Every row comes from one small tree of marks. Brackets hold a mark, then the marks that hang from it, in alphabetical order. Every link used is in the known rows. Which tree was each row made from?
Known rows:
{Y E {G M}}:  -4  -3  -5  -3   2  -2   6  12  -1  -7  18   5   1  -4   9  -5   0  12  -6   3   4 -26 -12   6 -14   8  10 -10   0   1  11  -5   4
{V {E {H {Y G}}}}:   1   3   4 -11 -12   8   6 -16   5   6   0 -11  -1  -1  -5 -18   5  -2  -6   1  -6 -25 -10 -11  -2   5  -6   1  15  -4  10   3  -3
{V E}:  -1  -7  -5   3  12  -6   3  -1   7   7  -6 -19  -1   5  10  -1   1   3  -8   2  -3 -20  -2 -14   4   6   3  -3   4   1  -1  -1  -5
{H E V}:   0 -12   1  17  11  -2  -1   6   3  -6   1 -11  -4  18  15  10   6  -5   7   1  -8  -7  -7   8  -3   2  -1  -7  -8   2   4   4  -2
{Y {E H}}:   2  -6   9   4   3   7   8 -24  -8  -8  -7   3   0  -5  -1 -24   5   5  -5  -2   5 -17   7  -2   3   9   1  -7   1   3  -4  -3  -5
{L {H Y} M}:   5 -14 -16 -13 -33  -1 -11  10  -3   1 -31   9   3   4  -9  13  -4  -5 -15  -8   5  -5   8 -21   3  -5 -21   3  -3   3 -13  -6   4
{M {H {E V} {Y G}}}:  -6   5   4  -8  10  -1   6   6  -1  -6   0  -4  -7 -15 -10  15  11  -3   4  -2   4  -2 -17  14  -3  18  -7   4   4  -2  -7   4  -1
{L {M V}}:   1  -3  -4  -4 -13  -7  -9   3  -4   6 -27   6   0   4  15  20  -3   2 -11   1   9  15   4 -15  -8  -8   4   5  -4  10   2   2   1
{M H}:  -5  -1   4   1  18  -8   4  -1  -9   5 -13   6  -1   3 -10  -5   6   5  -9  -2   5  -1  11  -3  12  23   6  -2  -6   3 -10  -4   0
{H M V {Y E G}}:  -3  -6  -4   0   5  16  -8   7  -6 -17   7  12  -5   7  10   6   5  -9  -4  -3 -10 -32 -12  19 -21  -2 -13   6   8  -1  22   9   5
{Y {E H} G}:   2   1   9  -2   5   7  11  -9  -5  -8  -6   2   2  -7  -1 -21   6  10  -4  -1   6 -21  -9   3  -8  11  11  -7   8   2  11  -3  -4
{G {Y {E V}}}:  -7   1   5   3  42   2   2   0  -4  -5  -9   0 -12 -11  11  17   2   5   2   1  -2 -22   5  -4  -6   4  -9  -4  -3   2  -1   0  -7
{V {E {H M {Y G}}}}:   5  -5   1 -13  -5  10   0 -17   1   2   7 -10   5  -4  -6 -20   2  -6 -12   1  -7 -24  -7  18  -2   3  -9   4  14  -4  -2   1   1
{Y G}:  -7   0   0  -6  15  -8   4  15  -1   8 -10   3  -2   4   9   6   3  11 -13   4  -5  -8  -8   1  -9   7  13  -5   7   0  10  -2  -2
{Y E}:  -4  -7  -3   4  14   2   6  -2  -4  -9  -9   1  -4   0  11  -5   3   7 -10  -1   3 -22   2  -4  -4   6   0  -3   0   2   0  -2  -3
{G {M E}}:  -6  -9  -5   2   4 -13   0   2  12   2  23   3   2   4  10  -7  -7   6  -4   7 -14  13   8   4   9   3   5  -4  -6   1 -11  -7   3
{M E}:  -9  -7  -3   3  18 -10   3   1  12   2  -3  -2  -3   4  13  -3  -3   5  -7   4 -13  13   7  -1   8   3   3   2   2   2  -7  -3  -2
{L {H {Y E}} M}:   6 -13 -18  -9 -31   8  -5   6  -3 -16 -29   6   3  -4  -7   5  -2  -6 -12 -11  15 -25   0 -22  -1  -3 -25   4  -1   4  -9  -5   5
{M E {H Y}}: -13   0  -1  -4   8  -3   3 -10   7  -6  -2   8  -7   2 -10 -12   0  -3  -5  -5  -7  11  10  -7  17  15 -16  12   2  -1 -12  -1   6
{L {M {V E}}}:   6  -1  -7  -2 -13  -5  -6   1   6   8 -23 -16   2   1  16  14  -2   0  -6   0  12  -1  -6 -26  -6  -7   3   6   0   9   5   4  -1
{V E {H {M {Y G}}}}:   9   8 -10  -4  -4   6   3  15   1   2  -1 -18  13  -2 -17 -14  -7   1   2   2   2 -12 -12  14  -2 -18   6   2  10  -8  -1  -5   1
{G M {Y E}}:  -7  -3  -3   5  23   0   2  -1  -1  -8  16   6  -7   4   6  -9  -5   7  -2   1  -2 -35   7   1  -3   5 -12 -12 -13   0  -1  -9   6
{V E {H Y}}:   4  -6 -12  -3 -10   7   2  -7   3   3  -9 -16   6   3 -20 -11  -1  -7  -5  -1 -10 -28   4 -21  11  -8 -18   2   8  -4  -6  -2   0
{M H {V E} Y}:  -3  27   2   4  -3   4   5  -2   1   6  -3 -10  -6   1  -6   1  -1   1  12  -8  24  13  -2 -18   4  -4   4  11  -1  -3   5   6   1
{G {Y {E {V H}}}}:   2   1   1   4  36   5   5   2  -8  -8 -16  -7   1 -16 -16   8  -1   0   9   2  -4 -25   7  -7   3  -6  -8  -7  -2  -1  -5  -4  -7
{E H}:   2  -7  10   0   3  -2   3 -20  -8   9  -7   4   2   2  -3 -16   4   4  -9   2  -3   2  14   0   7   9   6  -8  -2   0  -8  -4  -6
{H {E V}}:   0 -10   4   4  19  -8   4   1   1   0  -1 -14  -4 -11  15  22   4   1   1   4  -2   6  -5  14  -3   4   3  -4  -5   2 -16   0  -9
{E {H M V}}:  10 -15  12   9   7   3 -11 -16 -12   4   3   7   6  12   0  -7   4 -10  -1   3 -12   3  13  23   4   4   3  -6  -5   2  -2   3  -2
{E {H {M Y}} V}:   7   0  13  -3  -4   4  -3 -21 -16   9   6   9   0 -14  -3   2   0  -4   1   1   0  31  17  26   3 -12   4   4  -2  -6 -21   2  -7
{M V {Y E G}}:  -8  27  -2  -1  -5  12   7  14  -3  -8  -2   6 -10  -1  13  10  -1  11   5  -5  21   4 -15  -3 -25 -19  11   8   9  -4  26   6   2
{L {M {E V}}}:   1 -12  -4  -3   0 -16  -7   1   9   5 -20  -2   2 -14  18  20  -3   0  -5   6  -9  29   3 -11   5   0   5   6   0  11 -14   1  -8
{Y {G {M H}}}:  -5   3   1  -5   6 -13   3  15  -6   6  14  10   5  -1 -14  -8   4   9  -5   1   5  -5  -5   7   4  26  15 -10  -6   0   1  -6   6

Which tree is each row?
 -4   3   5  17  27   2  -2   3  -6 -13  17   9  -6  11 -11 -10   2  -3  15  -5   2 -33   4  -3   5  19 -11 -14 -19   1  11  -3   9 : {G {M {H V}} {Y E}}
 -5  14   8  -1  -9   0   9  -7   9   2   4   3  -1   1   0 -22  -3   8   5   1  -3  28  -4   3   2  -9  12   2   9  -6   6  -2  -2 : {M {E H} {Y G}}
 -3  10  -3   2  19  -4  -3   4   9  10  20 -13  -5   8   9  10  -7   1   6   3   2 -18   1  -9  -3  -5  -7  -5  -8  -1   7  -2   4 : {G {M {V E}} Y}
  7 -13  -8  -5  -8 -14  -9  19  11   3 -25  -6   8 -17   2  30  -7  -2   1   1   3  29   1 -14   8  -2   3   2  -2   8 -19  -4  -7 : {L H {M {E V}}}
  2 -14 -13  -7   4   4  -3  -5   4  -8   1   1   8   1 -17 -13  -8 -10 -10   2 -21   6  15  19  14 -13 -19  11   6  -3 -22  -6   8 : {V {H {M E} Y}}
 10  10  -8  -5  -9  -2   1  21   6   9  15 -19  15  -5 -14   4  -5   4  10   7   5  -9 -16  -8  -7 -10  16  -7   7   0  17  -2   3 : {Y {G {M {V E H}}}}
 2 11  8 -5 -6 -5  2 -1 11  5 27  4  6 -4  2 -6 -5  6  7  7 -1 32 -5 10 -4 -2 20 -3  4  2 12  1  3 : {Y {G {M {E H} V}}}
  2   6  11   2 -19  -5   2 -18   4   8  32   7   0 -14  -1  -6  -6  -1  14   7  -8  45  13   6  12 -12   7   0  -4  -5 -14   0  -6 : {G {M {E H V} Y}}
 -3  10  -1  -7  -1  -8  -2  19   0  11  18   9   1   2   9  18  -1   9  -3   6   4  11  -8   6 -18  -2  18  -5   0   0  16   1   4 : {Y {G {M V}}}
 -4 -10  -2  10  -4   7  -3  -2   3  -9   5  -3  -9  20  12  10   6 -13   4  -2 -14 -13  -4   4  -4  -3 -20   1  -4  -4   6   7   3 : {H E V Y}
 -7  13   0   7   1   8  10  -7 -11 -13  -5   8  -8  -2 -10 -18   3   6   4 -10  21  -7   4  -6   6   7  -2   4  -5  -3  -4  -2   2 : {M H {Y E}}
  5  -5  15   3   9   6   5 -23 -10  -4  -5   1  -1 -21   3  -1   7   2   2   1   4  -4   7  -1   1   7   6  -6   2   3  -7   2 -14 : {Y {E H V}}
  8 -13   6   1  11   9   2 -25 -11 -11   1   4   6  -8   0 -26   2   0 -10  -2   3 -16  11  27   2   8  -1  -4  -2   4 -15  -5  -1 : {Y {E {H M}}}
 -2  -1  -6   0 -18   3  -7  13   9   6  27  -4  -3  15   6   8   2  -9   5   4 -15 -30 -17 -13 -11   0  -6  -3   5  -5  29   8   5 : {H {V E} {Y {G M}}}
 -9  19   3  -3   2  -2   8  11  -7   4  -8  10  -6   2 -12  -7   3   9   0  -5  13   9  -6  -1   0   8  12   2   1  -6   7  -2   2 : {M H {Y G}}
 -3  -4  10  -6  -4   2   0 -28   6   3   5   6  -4 -13  -1   2   1  -7   0   3 -17  27  14  -2  11  -2 -11   9   8  -1 -14   5  -8 : {M {E {H Y} V}}
  9 -13 -14  -8  -3   9  -3  -7   0  -2  -2 -14  10  -1 -19 -12  -3 -12 -10   0 -12 -26   7   8  11 -10 -21   6   7  -3 -17  -4   5 : {V E {H M Y}}
 -9  19   6  12   5  -1   3  17   8  -3   3   6  -4  13  -4  -3   2  -1  20  -3   0  25 -12  -4   3   4  11   5   4  -4  22   7   0 : {M E {H V} {Y G}}
 -4  15   6  14   1   3   7  17   0  -9   4  -5  -4  14  -5  -1   8  -2  20  -6  11   4 -21  10  -4   7   6  -3  -5  -5  16   5   3 : {M {H E V} {Y G}}
  0 -16  -3  -7  10   3  -5  -8  -2  -8  10  -5  -5 -10  12  20   3 -10  -8   1  -9   2   0  37  -5  -3 -19   9  -3  -1 -26   3   1 : {H {E V} M Y}
 -9  26   1  -5  -6   2   3  17  -3   9  -3   8  -8   6  11  18  -3  10   1  -1  11  22  -8  -2 -19 -20  15   7   6  -5  22   6   0 : {M V {Y G}}
  4  -5  10  -4  -6  11 -10 -10 -10   1   7  15   2  11  -4  -4   6 -13  -4   0 -17  -7   0  24  -8  -1  -8   1   7  -4  14   8   3 : {E {H M V {Y G}}}
 -5   9   1   3   7 -10  -1   2   7   2  21   6   2  -1  -5  -1  -5   2   6   1   6  34   7   4  11  11   9   3  -9   5  -5  -1   9 : {G {M E H V}}
  9  -1  -9  -5 -19  -5 -11  21  -3   6 -33   2   7  -1  -1  29  -6   0  -5  -6  21  18   2 -18  -4  -9   2   1  -5   8  -3  -3   2 : {L H {M V}}
  0  24  -1   4 -17   1   2   1  -1   7  24  -5  -1   0 -11  -2  -3   1  15  -5  24  13   0 -12   6  -4   4   5  -9  -4   2   2   7 : {G {M H {V E} Y}}
 12  -1 -12   9 -38   3 -11  22   6   3 -22 -15   6  13  -2  15  -5 -11  15  -9  13  -4  -8 -35   2 -18  -6  -1  -5  -1  10   3  -3 : {L {H {V E}} {M Y}}
  4   0   2   1 -33  -2   1 -21   6   1 -15   5   3   2   1 -26  -7   1  -1  -1   1  34   9 -13  12 -13  -1   6  -2   2 -13  -5   0 : {L {M {E H} Y}}
  6   0   6  14 -35   1  -6 -16   6  -1 -11   6   2  12   6 -15  -4  -8  13  -1  -7  34   5 -16  11 -16  -1   4  -4   2   5   5  -1 : {L {M {E {H V}} Y}}
  3   0  11  -5   0 -11   2  -3   8   9  27   2   5 -20   2   1   0   4   8  12 -12  29  -4  12   2   7  20  -7   4   1  -1   0  -7 : {Y {G {M {E H V}}}}
 10 -16  -4   7   9   0 -15  23  -7   2  -4   1   8  12  -5  22  -1 -12   0  -2  -3   0   6  17  -1  -2   0  -7  -6   0  -2   0   0 : {L {H M V}}
